In the rows, zero is written as 128.
Known rows, with every way that one mark hangs from another
k423[k158 k816[k565[k482 k686]]]: [112  54 117  99 150 164 123 138 133 106 145  68 116 186  78 122 106  84
 149 128 146 163 136 168 157 130 126 105 101 153 106 183 135 210 128 145
 118 110 114 126 133  98  97 102 100  89 146 119 129 104 141 108 153 174]
k686[k565[k257]]: [133  71 142 128 118 125 152 109 100 132 149 124 136 118 138 133 147  86
 138 153 173 124 138 139 141 128 164 124 114 170 110 180 140 143 106 122
 123 119 134 143 151 132  98  98 170 154 134 133 113 123 141 113 133 126]
k367[k677[k565[k816]]]: [123 193 135 136 114 110 154  84 145 152 151  95 174  75 138 115 141  73
  96 189 128 105 141 154 149 142 173 146  87 169 118 201 121 141  91 122
 155 117 108 130 130 122 105 117 162 102 114 131  85 171 149 111 131 145]
k561[k257[k271]]: [120  59 126 136 130 122 167  74  95 104 146  94 182 119 130 131 156 105
  81 173 172 110 119 143 123 148 185 108  80 103  92 141 164 131 143 135
 114 118 142 141 102 138 114 103 176 158 170 125 110 150 134 146 139 128]
k516[k8]: [123 117 127 109 103 119 171 140 114  88 103 100 175  96  96 134 120  95
  99 167 163 119 142 167 135 143 158 103 111 129 100 111 122 175 130 135
 105 124 144 138 129  97  98 103 157 159 143 115 108 134 143  89 136 148]
k904[k299 k565[k686]]: [127  84 127 108  73 143 116 121 120  99 150 117 145 143  80 104 150  72
 150  64 116 118 140 143 146 163 109 131 130 157 116 174 128 120 113 130
 148 135 166 139 110 114  94 111 121 186 162 134 123 134 140  83 138  75]
k482[k565[k257 k686 k816 k904]]: [148 158 116 112 116 133  72  87 139  77 125  86 125 135 144 148 158  68
 144 129 101 143 143 142 139 115 164 125 163 140 163 171 146  94 108 117
 144 124 129 144 121 128  83 112  92  84 113 124 103 114 124 111 140 114]
k904[k299 k565[k482 k816]]: [135 104 115 127  84 136 106 112 129 103 158 113 117 129  94 119 172  41
 125  37 106 111 151 146 137 162  99 133  88 166 156 127 118 101 101 122
 159 134 143 144 121 131  93 132 144 173 156 124 112 132 133  65 139  66]
k257[k565[k482]]: [122 122 117 124 120 115 142 131 104 141 163  91 163 128 148 149 124  96
 115 116 159 138 132 143 116 155 139 125  96 140  99 123 123 125 148 132
 109 111  95 148 131 126 103 101 176 136 149 142 105 128 126 105 159 134]
k423[k816[k565]]: [111  51 117 115 137 114 176 146 125  94 156  96 132 148  94 117 127  97
 137 152 160 153 132 165 151 151 172 114  97 136  96 171 127 218 124 139
 114 125 122 128 124  99  96 128 128 137 146 119 137 129 153 112 153 152]
k770[k565[k257 k482 k904]]: [138 125 122 109 118 147 102 118 124 118 147 104 126 132 128 139 166  85
 157 117 125 136 140 135 115 122 164 113 137 161 135 118 145  93 119 132
 135 121 112 151 135 133 106  91 146 125 137 140 100 125 120  71 143 108]
k686[k565[k257 k482 k816 k904]]: [142 153 129 126 125 145  85  94 123 115 134 103 129 120 156 152 174  51
 140 100 133 143 147 133 139 111 136 125 125 189 161 155 136  92  96 120
 149 116 109 153 151 141  99 112 109 113 124 126  99 113 125  94 127 113]
k565[k257 k482 k686 k816 k904]: [145 223 114 109 121 169  34  71 128 102 122  70 134 140 131 139 153  66
 125  89 114 173 156 146 138  97 128 110 147 173 155 136 126  89 108 131
 156 119 110 157 125 151 111 111  64  74 113 132  94 101 111  75 134 102]
k8[k516[k158]]: [134 112 115 112 112 139 163 123 106 101 104  77 169 103 103 136 127 102
 120 170 141  95 144 186 140 131 158  95 103 114 104 112 132 189 128 126
 110 126 144 136 129  72  95 102 134 165 139  91  91 135 152  85 141 147]
k482[k565[k686 k816 k904[k299]]]: [136 149 110 112  89 129  76 118 156  67 125  94 139 121 129 132 179  68
 143  65  97 125 134 148 137 144 148 140 163 141 175 189 139  87 110 118
 151 133 125 137 116 107  77 126  77 115 136 118 105 134 129 102 143 105]
k257[k271 k565]: [130  94 126 133 115  96 159 110  99 113 153  89 183 140 160 142 132 108
  90 153 166 117 118 145 122 168 173 129  95  92  83 165 146 110 146 130
  97 115 126 139 111 127 103 106 158 144 151 138 121 137 133 149 154 138]
k556[k561[k257[k271 k565]]]: [127  45 126 123 144 120 146  76  78 107 156  81 210 134 155 147 162  91
  85 147 154 102 110 144 130 150 209 116  89 111  94 127 187 100 188 134
 101 109 135 144 107 120 104  84 204 131 168 134 101 159 124 177 148 141]
k697[k158]: [128  71 101 116 110 124 188 118 108  91 138 105 148  95 126 112 130 133
 116 158 136 125 144 176 143 153 150 138  73 145  99 146 115 183 111 133
 112 121  98 138 127 121  97 111 182 163 148 132 119 146 141  96 149 141]
k516[k8 k158]: [131 103 131  88 105 127 163 122 107  72  83  93 177 106  96 144 111  94
 115 188 135  95 145 178 142 141 152  86 111 124 107  75 134 175 135 137
  98 127 150 136 131  77  93  99 146 169 138  90 103 139 147  77 137 158]
k770[k565[k257[k271] k686 k816]]: [141 129 134 114 108 135  95  72 125  92 136  89 133 155 131 143 159  92
 130 143 112 123 134 128 132 124 173 109 119 138 140 174 169  74  95 118
 133 133 152 140 117 135 104 104 141 105 121 128 110 119 130 106 139 118]
k770[k565[k686 k816 k904]]: [122 173 122 107  89 130 101 112 148  80 111  92 161 112 119 149 170  81
 159  96 103 140 132 134 134 135 164 127 155 148 158 178 146 104  87 120
 150 134 125 141 112  99 100 115  91 104 131 122  99 149 136  87 145 118]
k697[k39 k158]: [132  42  92 115 118 135 199  94 116  80 151  98 156  88 145 122 123 150
 120 148 156  98 147 170 148 133 149 138  58 169  89 136  99 195  98 133
 107 114  76 134 138 130  93 117 213 169 143 145 113 155 139 103 152 144]
k556[k561[k257[k565[k686]]] k624]: [127  76 131  94 145 138 110  60  69 119 144  77 217 128 141 151 152  78
 115 117 116 121 118 152 159 152 219 113 137 159 104 129 186 114 219 135
 108 105 127 151 125  91 110  71 226  92 161 131  85 157 126 152 151 142]
k770[k565[k257 k482 k686 k904]]: [136 154 126  92 115 166  69 113 128 116 137  92 136 155 125 139 152  88
 173 110 108 152 140 125 121 110 147 107 161 171 136 136 151  74 119 134
 140 120 118 153 130 129 108  83 115 109 135 142  98 115 116  69 137 106]
k904[k565[k257]]: [141  67 130 125 105 125 152  94  98 113 157 117 126 136 101 124 135  73
 136 145 136 127 150 144 145 143 147 121 110 141 102 144 125 151 106 125
 133 124 167 145 123 141 100 103 173 166 142 137 121 124 141  95 138  88]
k482[k565[k686 k904]]: [127 130 120 106 114 125 113 129 141  81 129  96 164 126 139 136 152  85
 159 133 112 137 132 143 132 139 163 131 171 124 137 187 144 126 125 127
 131 120 120 140 114 108  86 104 103 121 147 132 104 131 131 118 146 122]
k561[k257]: [112  70 119 133 120 123 174  91  96 116 142 102 171  93 115 137 149 102
  99 153 179 123 126 148 128 143 179 114  87 131  93 126 144 164 135 133
 124 120 132 142 114 127 111 102 190 158 163 125 102 156 139 121 142 133]
k423[k158 k816[k565]]: [112  14 115 119 139 131 177 145 126  93 141  83 114 149  73 121 116  91
 132 151 171 146 132 183 160 147 163 117  89 131  96 189 129 242 121 139
 110 116 126 118 133  89  91 112 123 112 144 111 138 127 157 124 159 179]
k677[k565[k257[k271] k482 k816]]: [153 158 141 152 142 145 103  57 123 116 159  86 138 114 155 136 137  71
  80 174 114 109 147 138 138 112 163 127  75 169 134 138 160  75 109 125
 141 117 128 145 127 163 107 110 131 113 120 128  96 118 123 106 131 122]
k816[k565]: [115  84 124 117 124 111 168 143 114  89 164 107 157 129 108 122 117 103
 131 148 146 155 130 158 133 159 173 123 112 123  96 171 132 165 140 134
 105 127 128 135 117 107  93 120 146 156 142 129 122 140 140 100 156 129]
k482[k565[k257 k816 k904]]: [151 131 114 128 117 114 106  92 135  81 134  95 115 114 146 150 171  65
 127 137 114 129 143 150 136 126 179 131 140 127 165 152 138 110 108 115
 140 125 127 142 127 132  80 119 124 101 116 122 106 124 130 112 145 113]
k367[k677]: [116 151 120 117 109 104 168 115 124 160 150  99 175 108 121 101 142  95
 108 170 164 125 140 166 130 157 166 124  99 133  94 193 105 176 116 135
 133 115 101 135 128 125 114 110 192 122 133 142  98 157 146 110 138 134]
k257[k565[k482 k686 k816 k904]]: [128 214 111 110 111 137  66 104 130 106 127  66 171 136 156 161 140  71
 127  70 116 165 134 135 131 133 122 131 138 152 138 142 127  80 127 127
 139 114  94 152 119 121 100 112  77  86 130 133  97 125 116  97 150 129]
k423[k158 k816[k565[k686 k904]]]: [114  71 114  97 135 157 124 139 138  77 119  68 130 166  78 119 119  88
 159 128 145 168 129 176 166 132 149 118 136 139 105 206 135 213 120 144
 125 114 127 123 123  82  92 106  43  85 138 114 135 123 148 121 152 171]
k770[k565[k686]]: [115 110 132 104  96 128 142 129 126 111 138 106 162 124 107 135 144 106
 162 133 128 128 128 132 125 144 167 118 137 146 119 178 149 133 107 126
 128 130 132 138 118 101 104  96 163 141 148 136 106 142 140  90 147 127]
k561[k257[k565[k904]]]: [118  97 114 125 117 119 149  96  95 113 139  90 185 104 147 160 150  99
 112 129 171 134 113 137 124 148 177 131 113 125  88 119 147 114 155 131
 120 112 122 146 115 117 100  95 141 138 156 128 104 162 130 133 151 139]
k816[k565[k686 k904]]: [115 145 124  96 119 137 111 140 129  67 142  92 176 145 114 120 122 101
 158 121 116 185 128 151 137 142 160 125 166 133 105 194 136 134 140 138
 120 124 127 140 107 100  95 113  54 124 139 129 118 136 131  98 150 123]

Rows
[135  91 141 123 135 140 127 115 103 145 162 116 129 133 145 136 147  75
 142 134 161 131 143 131 130 122 137 115 105 184 121 154 140 122 115 127
 127 112 117 151 156 144 102  93 177 148 141 138 105 106 129  96 131 119]
k686[k565[k257 k482]]
[122 139 108 128 126 130 110  80 109 111 141  77 168 113 159 175 161  73
 104  96 146 139 122 130 122 136 151 126  95 143 126  92 144  83 143 128
 135 112 103 152 120 131 100 107 133 109 148 121  93 150 119 116 147 131]
k561[k257[k565[k482 k816 k904]]]
[136  99 134 102 137 141 105  96 106  81 167  88 149 191 127 114 110 109
 128 168 123 166 131 144 138 130 169 104 131 121  86 191 158 102 149 136
 102 123 154 140 113 136 100 103 106 126 129 137 129 106 124 118 145 121]
k816[k565[k257[k271] k686]]
[145  50 124 122  83 137 127 104 103 110 161 127 107 138  84 105 159  67
 135  84 137 109 147 152 142 157 132 129 113 154 113 137 123 119 114 127
 143 133 171 143 126 139  94 108 158 188 146 135 128 127 137  78 138  69]
k904[k299 k565[k257]]
[148 116 122 127 114 136 108  75 112 113 159 102 108 142 114 139 145  43
 126 111 108 133 160 138 143 129 117 116  88 160 143 116 122 118  96 121
 149 124 148 151 128 153 101 115 164 137 132 133 110 110 129  76 135  80]
k904[k565[k257 k482 k816]]
[117  60 109 110 148 154 132 149 138  94 137  71 115 159  86 122 129  75
 148 118 150 159 136 178 152 135 144 115 108 144 114 168 128 204 127 147
 123 108 106 127 136  97  94 109  81  95 149 114 130 121 142 109 154 165]
k423[k158 k816[k565[k482 k904]]]
[126  55 130 112 148 133 142  64  72 111 140  92 204  95 118 131 171  74
  96 130 128 109 128 172 157 152 235 110 122 155 120 120 178 156 203 136
 114 112 128 149 125  99 118  86 251 115 168 124  83 166 135 141 146 132]
k556[k561[k257] k624]
[151  73 134 109  88 155  87  80 107  96 158 109 128 184  98 100 156  72
 130  92 115 114 140 138 145 147 123 117 127 142 109 173 149  73 121 131
 140 130 187 143 110 147 100 102 117 174 152 138 132 111 128 101 131  66]
k904[k299 k565[k257[k271] k686]]
[145 126 122 102 122 137  90 108 130  90 135  93 136 144 142 135 149  86
 157 148 117 144 139 141 135 119 166 123 175 136 134 170 148 108 126 126
 131 119 130 145 124 129  86  94 106 108 129 137 107 112 124 114 141 116]
k482[k565[k257 k686 k904]]
[129 141 107 119  99 134  98 141 118 124 151  91 156 124 141 134 155  82
 124  45 146 135 129 149 117 161 132 140 126 151 115 122 121  78 153 136
 127 117  94 150 128 119  95 109 108 145 152 139 109 137 118  90 154 112]
k257[k565[k482 k904[k299]]]
[145 141 130 107 139 164  73  79 107 123 153  77 148 181 137 119 127  97
 108 143 141 148 145 141 126 114 136  93 116 143 108 146 150  88 138 140
 120 113 129 152 119 166 121  89 132 114 138 148 107  85 112 106 134 108]
k565[k257[k271] k482 k686]
[127  53 129 108 148 124 138  67  66 120 150  85 209 110 143 152 161  75
 101 122 129 110 119 160 154 162 232 117 115 151 105 112 181 127 220 134
 103 106 124 150 129  93 110  78 252 105 165 129  85 168 131 154 154 141]
k556[k561[k257[k565]] k624]
[154 118 126 118 126 122  90  69 128  81 145  84 127 164 155 142 151  78
 116 164 107 122 138 136 137 124 166 114 123 115 150 183 163  83 114 114
 127 124 145 139 116 145  88 110 136  99 122 126 110 101 125 135 138 117]
k482[k565[k257[k271] k686 k816]]
[133  48 135 114 157 132 135  49  73  99 142  85 212 121 132 126 176  76
  80 147 121  99 122 168 153 154 242 105 113 131 115 131 196 128 210 139
 105 109 135 147 114 110 123  87 238 114 175 125  89 160 130 163 141 128]
k556[k561[k257[k271]] k624]
[148 161 105 132  86 142  80  85 122  88 120  96 110 100 110 120 182  71
 102  63 140 134 147 169 141 130 161 133 132 156 152 139 119 100 104 124
 155 135 127 145 125 139  97 129  80 120 113 120 110 132 128  79 142  91]
k565[k257 k816 k904[k299]]
[139 119 134 131 129 136 108  94 113 131 153 107 119 126 150 149 157  56
 129 116 146 130 148 131 137 116 135 118  94 191 151 154 137 108  94 117
 140 118 115 149 155 146  98 111 161 126 126 128 100 108 129  94 130 117]
k686[k565[k257 k482 k816]]
[129 148 125 112 106 143  96  93 129 101 147  93 147 148 109 137 142  48
 144  90  93 142 154 132 144 137  96 119 109 159 148 151 125 120  94 124
 155 125 143 148 113 133 101 117 128 135 150 131 103 118 131  79 134  87]
k904[k565[k482 k686 k816]]
[125  86 121 141 123 106 147  59  96 100 149  78 179 127 163 167 155  92
  70 146 159 112 112 132 126 153 177 123  66 102 103 135 166  86 144 123
 114 116 136 141 106 133 102 110 164 131 153 118 107 153 130 158 147 142]
k561[k257[k271 k565[k816]]]
[143 168 144 123 147 141 120  71 128 175 176  87 162 137 158 104 132  79
  95 215 130 105 142 143 132 123 164 124  83 168  94 174 144  89 124 136
 139 103 111 141 136 163 118  90 174 108 122 149  91 133 128 114 122 132]
k367[k677[k565[k257[k271] k482]]]
[120  59 124 134 128 111 164  79  84 113 156  86 188 136 157 156 147 108
  83 161 174 113 108 131 118 156 182 119  77  98  74 133 168  97 159 131
 103 110 137 142 108 133 105  94 180 150 165 130 113 152 129 162 148 143]
k561[k257[k271 k565]]
[118  71 109 109 119 131 138 159 138  78 145  97 127 146  87 102 156  87
 149  91 153 152 128 171 150 156 165 123 127 148 113 169 125 178 130 142
 129 129 120 129 121  92  90 133  70 143 149 114 140 134 146 100 150 129]
k423[k816[k565[k904[k299]]]]
[145 173 113  96 107 186  34 106 124 113 134  88 129 151 113 107 155  80
 137  51 125 156 148 151 129 114 119 114 164 181 132 135 127  72 138 142
 151 121 115 155 128 146 110  97  67 119 134 144 104 102 108  64 134  86]
k565[k257 k482 k686 k904[k299]]
[133 138 128  96 102 149  95 107 123 102 125 100 144 137 117 137 154  99
 172 126 118 146 134 133 128 119 173 116 170 158 124 163 152  98 108 128
 140 126 137 146 124 118 103  87 109 116 128 137 107 131 129  85 141 114]
k770[k565[k257 k686 k904]]
[132 123 121 143 110  94 143  89 111  98 144  79 172 133 162 155 143  89
  76 135 151 121 123 147 129 162 170 131  83  98 114 163 143  97 127 120
 109 120 124 138 110 129  99 123 146 121 136 126 116 139 133 144 153 138]
k257[k271 k565[k816]]
[149 177 124 119 132 160  54  54 119 106 142  68 135 170 140 133 143  76
  92 125 120 148 151 142 133 107 132  98 103 147 141 144 147  75 115 129
 136 118 125 150 120 167 117 110 114  88 121 135 102  88 112 100 132 106]
k565[k257[k271] k482 k686 k816]
[144 124 127 130  92 137  93  99 124 101 127 117 118 103 137 132 192  58
 133  66 144 123 138 147 146 129 152 139 137 186 157 179 136  87  93 115
 154 130 132 144 146 126  88 122  87 138 123 118 112 132 135  95 131 102]
k686[k565[k257 k816 k904[k299]]]
[131  57 125 118 156 133 124  78  82 120 167  74 205 147 163 149 160  83
  87 134 145 108 113 138 121 146 188 107  81 124 105 102 186  83 196 137
 102 104 119 150 113 129 108  80 207 127 173 138  95 145 115 163 147 138]
k556[k561[k257[k271 k565[k482]]]]
[146  88 139 110 112 143 111  71 103  98 150 100 146 181 115 120 131  76
 135 152 119 132 144 132 147 135 136 110 125 129  97 176 150 106 112 129
 131 121 182 145 108 148 107  95 130 150 145 140 125 109 132 117 131  84]
k904[k565[k257[k271] k686]]
[139 150 123 105 129 166  80  89 107 133 150  85 135 157 121 124 120  92
 126 125 140 159 152 145 130 109 128  99 127 170 113 133 132 121 131 138
 131 115 116 153 131 156 116  90 139 113 131 149 100  92 115  80 138 111]
k565[k257 k482 k686]
[130 100 124 101  87 160  90 124 124 113 160 111 139 161  88 105 150  60
 153  47 105 124 145 137 135 156  85 123 123 173 126 150 124 101 119 134
 151 129 147 146 117 126  99 107 132 181 169 140 114 120 128  68 136  68]
k904[k299 k565[k482 k686]]
[125 115 131 105 110 147 114 114 120 114 157 102 157 158 104 125 126  67
 158 107 106 140 148 130 136 144  98 113 117 158 116 152 127 133 113 134
 141 119 143 149 114 129 106 100 143 158 163 141 109 117 131  83 135  88]
k904[k565[k482 k686]]
[127 113 129 118 105 146 107 148 130 120 144 120 150 115 136 120 185  64
 151  54 146 121 131 139 127 145 126 137 135 187 142 171 133  94 119 132
 144 120 104 147 143 117  96 110 108 167 162 131 106 134 129  88 131 104]
k686[k565[k482 k904[k299]]]
[133  90 119 133  68 118 132 108 126  90 147 120 123 111  87 117 172  51
 123  54 112 105 145 154 148 170 124 141  98 149 145 155 118 123  92 118
 155 141 162 137 115 117  87 136 140 181 150 119 120 147 145  81 141  76]
k904[k299 k565[k816]]
[128 146 124 126  99 142  88 130 141 106 132 113 140 104 140 133 196  46
 137  35 129 123 136 140 134 140 120 140 125 191 171 168 131  82  99 122
 156 126 104 146 143 118  93 127  91 144 149 117 102 135 127  86 130 101]
k686[k565[k482 k816 k904[k299]]]
[121 146 118  87 116 163  65 150 138  80 156  92 153 163 109 106 139  86
 161  55 101 176 131 148 128 144 123 121 158 162 124 165 132  85 154 144
 130 126 115 146 115 110  94 114  53 142 150 132 116 122 115  69 146  99]
k816[k565[k482 k686 k904[k299]]]
[144 142 126 111 112 155  73  69 117 109 152  93 118 165 111 137 135  47
 142 102  95 148 161 129 148 119 100 111 111 172 141 137 128 103  95 122
 156 123 154 153 123 152 102 106 132 122 129 134 106 100 124  73 131  79]
k904[k565[k257 k482 k686 k816]]
[137 191 126 142 106 152  89 105 149 102 138  96 147  70 133 125 166  58
 108  80 103 113 142 151 139 130 144 154 115 195 160 141 136  77 107 126
 166 127 105 143 125 124  97 126  69 130 135 121  92 150 127  75 137 108]
k677[k565[k482 k816 k904[k299]]]
[143 182 142 134 117 149 100  58 126 111 137  90 143  94 130 139 118  82
 110 169 117 128 147 140 159 103 167 135 119 190 127 172 150 110  96 118
 152 125 143 141 125 136 101 106 104  98 104 127  94 129 136  97 135 131]
k677[k565[k257 k686 k816]]
[134 165 116 112 108 120  95 107 152  70 120  86 152 117 143 149 165  69
 145 117 102 140 136 142 138 134 157 135 160 125 166 190 142 113 105 118
 144 126 120 139 112 108  82 121  89  97 132 122 100 131 133 114 144 121]
k482[k565[k686 k816 k904]]
[131 108 125 128 130 113 133 112 106 127 166  82 174 157 165 144 132  97
  92 134 154 126 123 138 113 160 145 121  85 109  94 138 145  89 153 135
 100 108 108 146 118 141 107 101 166 139 157 143 114 122 121 132 151 132]
k257[k271 k565[k482]]
